Each row was made from one path, in order. Every step used is in the known rows, and no mark comes twice. Write each row's path.
Known rows
Y -> J: [ -4.5  13.7  21.6  10.2   7.5  21.8  -5.0   4.3 -25.0  -3.0 -27.0  32.0
  17.2  19.0 -29.4  -0.1 -16.7  17.2]
M -> J: [ 25.3  11.0  41.3   8.0  15.9  21.6  25.6   7.9   3.8 -24.8  20.1  13.2
  -8.1  17.7   2.9   2.7 -21.1  15.8]
S -> M -> J -> B: [ 29.2  33.3   2.3   5.3  -0.7  14.1  39.5  -1.7 -32.7 -61.5   7.1  11.7
 -29.6  11.7  -8.3  22.8 -42.5   1.7]
J -> S -> U: [  8.3  13.8   3.9  -0.7  15.7   6.5  14.2  15.3  15.3 -30.1 -26.7  -2.7
 -40.2  19.0 -25.8  -4.9 -69.3  36.6]
U -> J: [  5.4  11.3  38.9   9.8 -26.8   2.7 -16.8  20.4 -21.3 -24.0  -1.9  22.1
  15.3  25.6 -25.8 -16.2 -20.0   5.9]
Y -> M: [ -1.2  27.0 -30.2  -7.1 -10.4  -8.1   8.8   6.6 -12.2  10.0 -20.2  -4.4
 -12.4  18.6  -7.4  19.5 -29.5   5.0]
S -> U -> J: [ 16.9  22.5  25.4 -10.5 -34.8   0.2   0.4  16.7   8.8 -55.0 -17.4  25.2
  -9.1  36.5 -25.6   5.3 -53.9  20.1]
U -> J -> B: [  0.9   2.0  24.2   6.3 -26.9  27.9  -8.6  20.6 -40.4 -31.5  -7.7  36.2
   6.2   4.4 -43.5  -5.7  -9.4  -2.7]
Y -> M -> J: [ 17.9  36.8   2.2   0.9   1.9  10.2  31.1  14.2 -10.7  -7.9  -4.9   5.1
 -19.2  30.9  -5.5  22.1 -44.7  20.2]
S -> U -> J -> B: [ 14.2  16.7  11.9 -14.9 -36.6  20.6   6.5  17.8  -7.0 -61.6 -21.8  35.3
 -14.6  22.0 -38.6  12.3 -45.3  12.3]
M -> J -> B: [ 21.0   3.5  26.4   4.0  12.6  46.5  33.8   7.9 -15.8 -31.2  14.4  26.6
 -19.5  -1.6 -14.3  10.8  -7.2  10.1]
Y -> S -> B -> M: [ 46.3  20.3   1.4  -1.0 -19.8  13.9  -6.3  -7.5 -42.3 -24.0  11.8  -5.9
 -22.8  19.5 -43.1  -4.1 -22.5  26.4]
S -> B -> M: [ 45.8   6.6 -24.5 -21.2  -5.2 -29.0  17.0 -11.8 -36.0 -31.4  -2.3 -18.4
  -0.4 -21.0 -26.7  -1.4  -2.4   3.1]
B -> S: [ -0.6  11.9  -9.6   2.0  -4.6  32.1  19.8  -1.6   4.5   1.2  13.2   0.6
   6.8  -5.6 -13.8 -22.4 -32.1   6.0]
Y -> J -> S -> U: [  3.2  24.0  26.6   8.9  20.2  27.6   9.1  19.8 -11.8 -25.8 -46.7  32.2
 -13.2  33.0 -51.2  -3.1 -73.7  46.7]
J -> B -> S -> M: [  2.8  18.9 -38.6  -4.7 -12.1  41.7  33.7  -5.7 -34.4 -30.7  -0.6  12.1
 -17.8 -24.9 -30.7   4.5 -33.8 -10.1]
B -> M: [ 36.5  27.8   2.3 -22.3  -2.9 -16.9  -0.2   5.9 -21.6  11.4   5.4 -12.3
  10.0 -26.9  -2.3 -12.4 -19.2   5.7]

Which path is each row?
[ 57.3  35.1  38.0 -15.4  10.1   0.6  20.5  12.5 -18.2  -6.5  21.3  -2.4
   4.3 -11.5   0.3 -11.9 -37.3  22.3] : B -> M -> J
[ 61.0  44.3  38.8 -16.3  21.3   5.8  28.5  23.5  -9.7 -25.9   5.5  -3.4
 -22.9   0.9 -16.6 -12.3 -81.7  44.8] : B -> M -> J -> S -> U
[ 32.1  17.2  33.8   7.1  -6.2 -12.4  -1.2  28.5 -46.4 -46.2 -12.4   3.1
  -3.1  19.4 -60.6 -28.9 -51.5  28.3] : U -> J -> S -> B -> M
[ 35.4   8.4  -7.5  -1.4  24.5 -17.8  17.2   8.5 -32.3 -28.1 -15.3 -22.7
 -24.1  -8.6 -42.8 -18.2 -39.5  25.0] : J -> S -> B -> M
[ 28.3  17.2  17.5  -6.0   4.1  66.6  50.2   8.1  -0.4 -47.0  13.7  29.8
 -23.9   2.6 -25.5   5.7 -48.4  21.8] : M -> J -> B -> S -> U
[ -4.6  -2.0 -26.4  -3.7  -5.0  56.0  22.2  -0.7 -21.9  -6.7   1.5  16.8
  -5.8 -31.4 -31.5  -4.4  -9.7  -5.5] : J -> B -> S
[ 17.3  30.0 -10.0  -3.6  -1.1  29.2  35.1  12.3 -25.3 -12.9  -7.8  15.0
 -27.5  15.1 -17.4  27.5 -36.1  13.3] : Y -> M -> J -> B
[ 19.9   9.6  20.2   5.2  11.5  65.3  46.6   8.3 -14.6 -28.5  20.6  27.7
 -12.5  -4.6 -23.5  -2.0 -29.5  13.7] : M -> J -> B -> S
[ 25.4  29.9  -2.8   8.1  16.8   5.9  40.4  14.4 -20.8 -30.3 -16.6  -3.6
 -39.5  37.7 -31.1  15.9 -63.6  35.3] : Y -> M -> J -> S -> B
[ 20.0  26.6  29.7   2.8 -46.5  54.5 -12.9  14.5 -18.8 -45.8  -5.5  36.9
 -35.6  50.0 -53.5   5.8 -56.6  34.2] : Y -> S -> U -> J -> B
[ 11.7  31.0   9.9  -7.4 -30.8  35.5  21.0  13.6   9.3 -42.4  -1.8  21.5
   0.9  23.4 -34.8 -16.5 -73.8  22.0] : B -> S -> U -> J
[ 25.2  42.6   2.9   8.1  -3.5  31.1  48.1  -1.0 -10.4 -43.0  22.2   2.8
 -12.2  15.8  -9.2  -8.0 -71.2  10.9] : B -> S -> M -> J
[  8.4  37.2 -23.2   1.9 -14.2  15.6  31.1  -6.3 -13.1 -27.7   9.2  -7.7
  -6.3   3.4 -12.7  -9.6 -61.2   2.8] : B -> S -> M
[  9.9  33.2  36.0  21.0 -10.4  -5.8  -4.5  29.6 -38.2 -48.5 -14.1   8.2
 -13.6  37.6 -43.2 -19.1 -74.4  20.9] : U -> J -> S -> M
